Each row was made from one small tree. Brackets hold a mark, then the marks that hang from it, in the order of their numbers. Every link used is in the known rows. Write each row's tree.
In the rows, 128 means zero.
Known rows:
[q_443 [q_899 q_601]]: [104 139 141 144 113 166 137 158 146 135 156 191 105 143 177 119 132 150
 137 139 121 119 117 143 101  95 132  81 118 141 134 145 123  79 126 121
 143 147 161 112 135 149 128 145 116]
[q_741 [q_249 q_126 [q_167 [q_634 q_443]]]]: [181 126 132 126 155 146  89 117 134  94 116 107 175  99  95 152  89 171
 196 151  70 172 178 127 111 128 113 164 163  97 130  98 132 206 118 110
 113 127  68 150 117 128 110 109 162]
[q_890 [q_634 [q_899 q_368]]]: [104 169 140  86 114  83 121 150 118 143 119 165 110 131 191 132 147  73
 107 132 135 126 124 139 149 141 123 144 121 117 113 107 158 128 121 134
 118 140  76 125 130 145 126 120 132]
[q_634 q_443 q_890 [q_899 q_195 [q_368 q_798]]]: [145 126 129 121 119  62 106 106 106 109  94  93 110 143  63 131 129 123
  96 167 131 110 104 110 141 131  79 125 116 116 121 126 141 111 107 173
 213  92 175 112 132  89 129 111 119]
[q_601 q_899]: [138 117 112 101 120 193 138 160 125 130 154 165 136 120 161 134 154  97
 127 121 111 104 120 140 101 112 111  71 124 138 124 173 134 125 123  71
 118 133 150 138  96 146 135 127 126]
[q_195 [q_899 [q_634 q_443]]]: [124 109 176 142  64 117 107 136 144 104 109 133 130  96 146 100 122 162
 154 114 123 121 116 115 105 150 162 131  98 116 124 143 129 132 111 115
 152 133  80 128 106 142 129 104 131]
[q_601 [q_899 q_443]]: [121 111 112 150 115 201 145 169 162 133 151 153 143 122 128 112 148  97
 124  90 103 108 116 135 130 137 118  71 116 138 153 182 125 138 127  76
 127 145 145 115 102 138 131 149 125]
[q_899 q_443 q_601 [q_634 q_167]]: [ 86 106 146 213  91 134 153 118 135 144 139  97 111 141 129  85 102 140
 124  93 142 112 115 101 165 139 162 125 117 110 148 152 105  96 128 140
 100 167 102  94 131 145 135 126  86]
[q_798 [q_368 [q_899 q_195]]]: [182 100 137  53 126 102 143 188  95 139 123 145 137 147 163 181 162 184
 133 148 158 124  96 197 122 145 172 112  99 140 165 165 131 129 143  99
 125 100 173 142 108 118  91 135 143]
[q_601 [q_899 q_368]]: [109 188 118  92 105 186 138 150 118 137 136 183 131 126 170 141 168  85
 117 119 128  97 124 152 121 141 114  86 122 133 153 175 128 111 130  70
 125 132 137 118  98 128 130 135 101]
[q_890 [q_634 [q_167 [q_249 q_741]]]]: [119 126 126  74 164 143 138 115 114 143 126 147 132 134 168 118 135 122
 126 142 132  86 128 126 125 124 111 151 138 152 102  94 149 173 141 148
  65 122 125 161 137 156 132 113 158]
[q_601 [q_899 q_195 q_443 [q_634 [q_167 q_249]]]]: [157 106 141 179  97 206 160 156 130 144 137  93 164 142  83 135 141 107
 124  90 113 101 105 119 193 175 144  87 123 147 110 151  92  84 143 121
  95 123 131 100 119 107 123 140  90]
[q_167 [q_249 q_126 q_741] [q_634 q_443 q_890]]: [116 140  66 122 187 102  86 105 157 106 115 102 193 102  92 157 140 167
 123 127 115 127 169 121  97 147  83 176 158 164  76  83 151 160 152 137
 171 122 116 172 128 118 113 152 152]
[q_682 [q_601 [q_899 q_195 q_443 q_634]]]: [140  97 123 220  69 202 157 142 132 152 183  79 135 145 103 129 139 109
 110 101 146  98  84 100 176 148 180  61 120 136 129 179 106  85 114  83
 130 100 116  82  78  98 135 195  90]
[q_634 q_443 q_890 [q_899 q_195 q_368 q_601]]: [112 141 125 173  74  51  98 110 142 117 116 119 110 141  82 153 147 124
  99 164 140 105 111 104 150 151 119 122 117 110  95 138 118  97  94 163
 188 120 170  95 118 104 128 122  87]
[q_634 [q_167 q_249] q_890 q_899]: [129 110 103  63 170  94 116 115 138 117 126 141 114 135  91 130 127 131
 136 157 118 140 131 130 113 130  69 147 123 122  43  90 115 137 115 167
 121 113 188 173 177 147 160 115 136]
[q_741 [q_249 q_126 q_167]]: [207 110 108  72 180 158 103  74 114 106 117 150 177 103 104 137  85 148
 195 168 106 162 164 147  97 108 117 124 141 120 172 125 131 212 131  86
  86 126 117 149 106 133 120 164 158]
[q_368 q_798 [q_899 q_195 [q_634 q_167]]]: [187 106 164 124 146 138 179 113  69 132 129  46  98 151 122 125 124 113
 113 130 138 129  96 115 150 114 173 115 120 126 164 130 132 102 145 137
 101  99 143 121 143 113 145  92 136]
[q_890 [q_634 [q_167 q_249]]]: [120 117 132  75 150 144 115 160 101 146 123 146 124 144 154 120 147 121
 125 137 124 136 132 155 135 116 121 158 131 135  88 106 149 136 131 155
  66 124 114 160 134 166 135 100 146]
[q_249 q_126 q_741]: [162 116 110  82 156 117 129  54 128 117 130 151 173 105 146 153 128 131
 146 137 145 108 151 122  74 110 122 111 130 151 151 154 154 177 157  85
 116 134 141 146 125 141 118 162 164]
[q_443 [q_899 q_195 q_368 q_601 [q_634 q_890]]]: [117 199 104 178 112 128 133 125 114 155 128 104 143 158 146 144 140 170
  88 129 176  78  95 133 186 158 152 102 126 134 127 121 107  28 127 154
 177 125 115  65 102 108 139 194  46]
[q_368 q_798 [q_899 q_195 q_443 [q_634 q_167]]]: [175  84 159 175 128 137 178 111 110 135 120  38 112 144  78 115 117 109
 102 113 137 134  99 107 178 142 179 117 120 135 183 143 122  97 150 156
 110 104 143  98 150 108 145 115 135]
[q_899 q_368 q_443 q_601]: [ 72 142 124 164  72 132 142 167 135 150 120 167 109 128 144 115 116 111
 102 102 151 128 137 140 148 133 157 108 110 134 191 172 101 103 141 109
 131 163 138  82 102 122 121 161  94]
[q_634 q_899]: [140 107 140  85 113  93 140 148 112 124 130 154 103 120 157 128 135  94
 142 142 117 134 123 127 101 115 116 116 107 121  95 133 144 141 123 117
 128 135 141 148 141 147 141 114 147]
[q_741 q_249]: [163 110 118  72 156 146 117 175  84 132 115 134 137 127 158 130  76 146
 145 159  97  79 141 163 105 103 128 119 107 160 153 119 144 148 137  77
 112 140 139 142 108 145 134 143 137]
[q_890 [q_634 [q_167 q_249] [q_443 q_899]]]: [ 98 148 191 127 134 163  98 141 177 114 133 148 131 161 116 122 161 155
 162 140  78 143 124 141 129 119  88 139 132 132  61  97 147 111 106 198
 113 125 141 141 180 166 111  69 157]
[q_741 [q_249 q_126]]: [179 111 120  72 160 152 101 120 105 106 114 145 182 121 127 145  90 147
 143 164 106 116 165 163 107 112 136 126 125 153 166 131 152 155 151  62
 116 136 129 149 112 146 130 150 155]
[q_167 [q_634 q_890]]: [125 127  42  94 169 102  90 174  92 151 121  97 142 119 173 153 129 158
 107 115 135 110 131 150 121 129 117 148 136 125  97 111 142 136 119 117
 135 122  94 157  95 141 164 148 130]
[q_899 q_368]: [113 163 122  64 109 118 129 152  76 138 109 157 123 115 175 149 123 119
 112 121 143 110 125 154 114 131 138 117 107 132 166 153 124 117 128 100
 115 133 133 129 100 123 131 147 125]
[q_249 q_126 q_167 q_741]: [191 115 101  86 162 128 148   4 134 112 122 163 169  87 121 138 122 141
 184 147 147 156 147 115  69 102 115 111 152 101 168 139 130 236 130  96
  94 125 131 156 112 116 104 183 166]
[q_890 q_634]: [127 118 108  83 139 120 105 160  91 146 130 134 128 129 200 126 136 111
 103 125 128 114 122 145 128 108 145 137 122 123 140 128 171 149 121 112
  87 130  69 141  96 169 136 129 147]
[q_890 [q_634 [q_167 [q_249 q_126]] q_443 q_899]]: [110 110 188 123 128  98  93  91 181  86 133 138 155 134  69 137 159 100
 160 153  95 204 141 126 133 125  85 171 143 108  48  96 158 148 116 180
 111 127 125 159 181 160  98  58 158]
[q_890 [q_634 q_167 q_443]]: [117 117 157 124 111 112  89 104 117 103 117 107 122 146 136 116 142 139
 137 138 108 124 116 118 132 113 116 157 126  91  94 138 173 152  92 174
  91 133  98 146 128 166 139  56 152]

Write each row's tree:
[196 127 103  96 180 155 108 127 110 122 120 133 177  97 129 150  87 159
 187 147 105 165 172 151 115 116 129 146 166 112 138  89 127 209 142  79
  84 130  61 143  99 129 125 150 162]  [q_741 [q_249 q_126 [q_167 q_634]]]
[171 132  97 101 173 121 133  58 121 118 127 143 175  75 152 156 129 150
 176 115 141 156 162 113  79 126 120 147 177 106 131 115 127 226 144 100
  88 126  65 156 108 120 116 164 166]  [q_249 q_126 [q_167 q_634] q_741]
[114 192 181 183  74 148 149 111 105 143 126 124 111 155 155 140 137 163
 131 122 150  91 100 120 183 156 162 101 130 108 123 130  78  26 121 167
 111 126 127  71 134 111 134 136  60]  [q_443 [q_899 q_195 q_368 q_601 [q_634 q_167]]]
[180  70 126 122 142 139 172 163 126 148 125  90 116 130  89 126 123  85
  97 130 133 141 120 132 136 113 175  93 109 149 205 157 135 118 150 119
 141  98 172 111 128 106 129 143 172]  [q_368 q_798 [q_899 q_195 q_443]]
[128 109 170  70 128 109 134 147 127 116 132 164 100 126 113 122 136  97
 161 150 107 156 130 136 109 118  89 133 117 132  62  98 113 131 131 144
  91 128 176 164 186 146 147  88 144]  [q_634 [q_167 q_249] q_899]
[128 136 106  89 176 141 136 147 124 135 127 152 186 105 158 168 138 137
 126 108 128 135 174 144  97 135 118 162 156 182 111  93 139 157 185  92
 109 124 101 172 129 118 104 157 153]  [q_167 [q_249 q_126 q_741] q_634]
[ 74 123 118 170 108 146 148 162 121 155 118 158  86 134 127  90 101 109
  86 102 153 130 127 140 149 114 148 119 112 147 219 169 122  88 148 120
 155 155 137  83 128 109 118 141 111]  [q_899 [q_368 q_798] q_443 q_601]
[ 53 167 140 196  70  98 145 211 161 156 143 163  95 123 157 133 130  94
 103  77 131 135 147 121 171 156 146 155 140 117 117 111 105  87 144 123
 142 171  84  95 138 115 131 129 101]  [q_167 [q_634 [q_899 q_368 q_443 q_601]]]
[163 133 126 145 149 104 117  46 150  90 122 120 159  73 121 157 132 170
 191 125 114 165 160  93  81 125 106 148 169  92 115 122 128 235 125 129
 116 122  73 147 121 116  96 126 170]  [q_249 q_126 [q_167 [q_634 q_443]] q_741]
[103 118  92 135 132  85 111 122 145 138 148 151 103 137 140 113 132 120
 106 149 142 125 120 116 104 111 107 120 121 123  89 122 134 118 108 141
 161 144 164 141 135 145 154 141 112]  [q_634 q_890 [q_899 q_601]]
[ 94 143  94 200 109 176  91  91 167 122 179  84 122 159  96 101 151 147
 118 125 128 119  84  95 115 127 114  77 125 114  86 155 136 110  70 128
 194 117 132 115 101 114 154 153  92]  [q_682 [q_601 [q_899 [q_634 q_443 q_890]]]]
[113  99 149 129 141 119 127 108 198 128 132 143 163 130  73 126 141  85
 146 125 107 201 155 128 165 133 111 159 144 119  73 101 150 146 135 157
  88 130 114 141 184 162 116 110 157]  [q_890 [q_634 [q_167 [q_249 q_126]] [q_899 q_443]]]
[150 180  88 136 120 156 129  79  96 133 117  81 162 137 122 150 159 131
 100 122 151  68  90 108 196 183 108  96 135 110 105 142 122  84 115 131
 126 102 124 101  85  98 155 149  50]  [q_601 [q_899 q_195 q_368 [q_634 q_167 q_890]]]
[ 65 151 146 137 120 119 139 164 113 150 141 171  64 153 176  96 124  68
  74 132 154 128 118 133 150 100 130 146 132 131 149 118 163  91 121 142
 138 144  93 103 134 126 116  89 119]  [q_890 [q_634 [q_899 [q_368 q_798] q_601]]]
[ 71 104 143 164  84 155 147 175 172 148 106 200  83  97 132  76 105 121
 111 104 171 126 132 126 133 120 151 123 110 147 212 154 102 104 136  99
 170 133 136  98 115 114 122 141 123]  [q_195 [q_899 [q_368 q_798] q_443 q_601]]
[166 146  28 100 210 101 118  27 141 130 124 112 184  75 123 151 139 172
 161 120 152 147 158 107  91 128  93 147 179 100 114  92 145 227 128 123
 116 113  75 163 102 116 132 190 155]  [q_249 q_126 [q_167 [q_634 q_890]] q_741]
[ 87  94 205 161  86 122 122 133 169  93 144 164  73 143  86 114 131 116
 159 160  94 154 132 110 104 107  91 141 128 125  56 124  95 117 110 177
 127 144 193 146 183 140 110  46 131]  [q_634 [q_167 q_249] q_443 [q_899 q_601]]
[136 118 171 105  98 129 135 117 129 122 117 138 115  97 171 103 118 163
 167 111 156 107 114 114 129 152 148 134 107  99 105 124 122 134 107 112
  99 121  94 148 118 153 161 103 119]  [q_195 [q_899 [q_634 q_167]]]
[120  99 131 128 154 152 161 163 117 143 157 146  64 148 147  95 123  90
  90 136 141 153 131 146  96  66 155 113 115 157 206 146 139 116 148 110
 146 137 184 121 140 129 123 107 146]  [q_368 q_798 [q_899 q_601]]
[121 132  99 143 112  85  85 105 109 115 119  59 151 138 118 107 121 169
 113 112 117 110 103 115 119 147 132 135 122 115 116 141 146 120 102 149
 172 131 100 123 106 145 146 139 108]  [q_899 [q_634 q_443 q_890]]
[151 113 197 218  73 114 140  97 115 113 140  61  93 158  94 140 158 134
 124 141 123 128 100  93 152 136 191 119 114 112 131 147 106  93 116 162
 106 115 157  92 124 124 122  71 104]  [q_368 [q_899 q_195 q_601 [q_634 q_167 q_443]]]
[142 125 137 139 135 112 127  90 121 114 114 120 123  91 144 137 120 165
 180 120 109 113 135  84  75 129 120 149 153 101 117 114 113 218 116 141
 110 129  79 153 111 107 107 117 164]  [q_249 [q_167 [q_634 q_443]] q_741]
[192 129 132  97 172 124 121 121 139 102 128 140 153 101 118 150  89 133
 196 145  80 179 184 134 116 124 111 151 175 100  99  63 125 200 134  97
  97 129  71 156 144 120 126 128 160]  [q_741 [q_249 q_126 [q_167 [q_634 q_899]]]]
[171 112  92 152 107  86  90 102  91 115 103  30 158 136 103 140 125 176
 106 136 127  90  89 108 154 167 155 125 116 121 110 143 140 106 111 150
 163 110 107 110  84 120 142 145 103]  [q_899 q_195 [q_634 q_443 q_890]]
[116 118 191 177  66  90 138 141 117 109 118 142  70 152  93 120 116 104
 104 161 132 120 108 111 141 117 122 126 113 134 147 157 120  83 121 151
 185 122 170  83 140  87 101  87 109]  [q_634 q_443 [q_899 q_195 [q_368 q_798] q_601]]
[ 68 200 107 174 153 156 133 125 130 151 129 126 101 168 151  81 115 156
  79 107 174  99 103 145 148 127 129 118 124 133 172 117 129  30 124 148
 207 136 120  88 142 117 139 172  76]  [q_443 [q_899 [q_368 q_798] q_601 [q_634 q_890]]]
[ 71 133 149 170  99 119 158 155 150 142 131 172  67 137 110  81 108  73
  92 107 143 132 126 126 146 117 121 121 112 136 186 139 115  96 138 136
 173 160 148  91 161 105 117 133 119]  [q_634 [q_899 [q_368 q_798] q_443 q_601]]
[ 95 149 160 162 145 147 185 105 143 141 141 126  94 146 156 101 145 109
 115 115 133 105 123 112 124 122 168 147 132 165 142  97  91 115 170 142
  89 140 164 130 151 126 113 107 113]  [q_368 [q_899 q_601 [q_634 [q_167 [q_249 q_741]]]]]
[116 173 128 186  91 112 101 114 156 123 123 138 137 158 103 157 156 180
 113 157 128  94 104 131 139 139 115  88 122 126 112 146 113  69 108 173
 198 116 180  80 114 108 124 151  81]  [q_634 [q_443 [q_899 q_195 q_368 q_601]] q_890]
[121 128 132 122 147 123 109 134 144 103 115 128 182 102 128 169 135 148
 140 112 102 146 164 129  97 139 105 171 152 173 100 103 133 163 169 113
 142 128 115 165 132 122  89 118 164]  [q_167 [q_249 q_126 q_741] [q_634 q_443]]
[ 80 181 139  79 122 102 132 244 102 146 122 162 114 119 177 154 133  88
 117 112 121 151 150 165 144 158 112 173 131 150  82  73 104 101 155 115
 127 142  97 147 142 116 124 123 127]  [q_167 q_249 [q_634 [q_899 q_368]]]
[153  98 135  69 157 149 118 104 120 110 130 148 166 123  96 153 136 138
 156 146 127 186 155 154 100 114 107 141 132 134 106 135 123 138 142 120
  84 120 170 168 159 141 132 128 157]  [q_634 [q_167 [q_249 q_126]]]
[186 101  76 117 181 112 143 121  70 150 120  37 133 147 117 125 134 119
  73 135 159 110  99 124 154 131 168 120 120 152 181 117 146  96 147 131
 163  97 146 119 109 107 151 152 129]  [q_368 q_798 [q_899 q_195 [q_634 q_890]]]
[100 135 110 118 157 100 132  78 166 130 100 117  93 131  63  91 112 106
 103 121 139 121 114 110 142 132  65 136 137 104 128 117 135 129 115 179
 164 124 168 120 186 114 157 122 128]  [q_634 q_167 q_890 [q_899 [q_368 q_798] q_443]]
[107 100 128 169 113 140 151 167 167 149 154 149 102 133 124 110 147  91
 107 105 124 153 139 132 128 103 187 104 110 138 192 154 108 117 136 106
 129 160 168 103 133 143 124 135 142]  [q_368 [q_899 q_443 q_601]]
[133 102 200 127  96  87 113  94 151  82 135 125  89 122  93 123 135 125
 176 161  83 140 122 106  97 118  85 130 121  89  66 135 132 153  84 171
 123 135 169 147 185 146 133  47 153]  [q_634 q_167 q_443 q_899]
[ 62 148 152 208  96 147 166 115 119 148 117  97  82 142 122  71  84 129
  92  83 165 119 115 115 179 137 158 143 125 109 195 149 102  69 138 154
 127 153 102  69 144 108 128 117  83]  [q_899 [q_368 q_798] q_443 q_601 [q_634 q_167]]
[115 131  54  73 175 124  94 218  90 157 121 112 154 123 152 146 130 137
 101 122 128 140 145 160 117 145 112 168 136 152  83  78 131 123 141 128
 138 125 110 178 115 136 159 158 132]  [q_167 q_249 [q_634 q_890]]
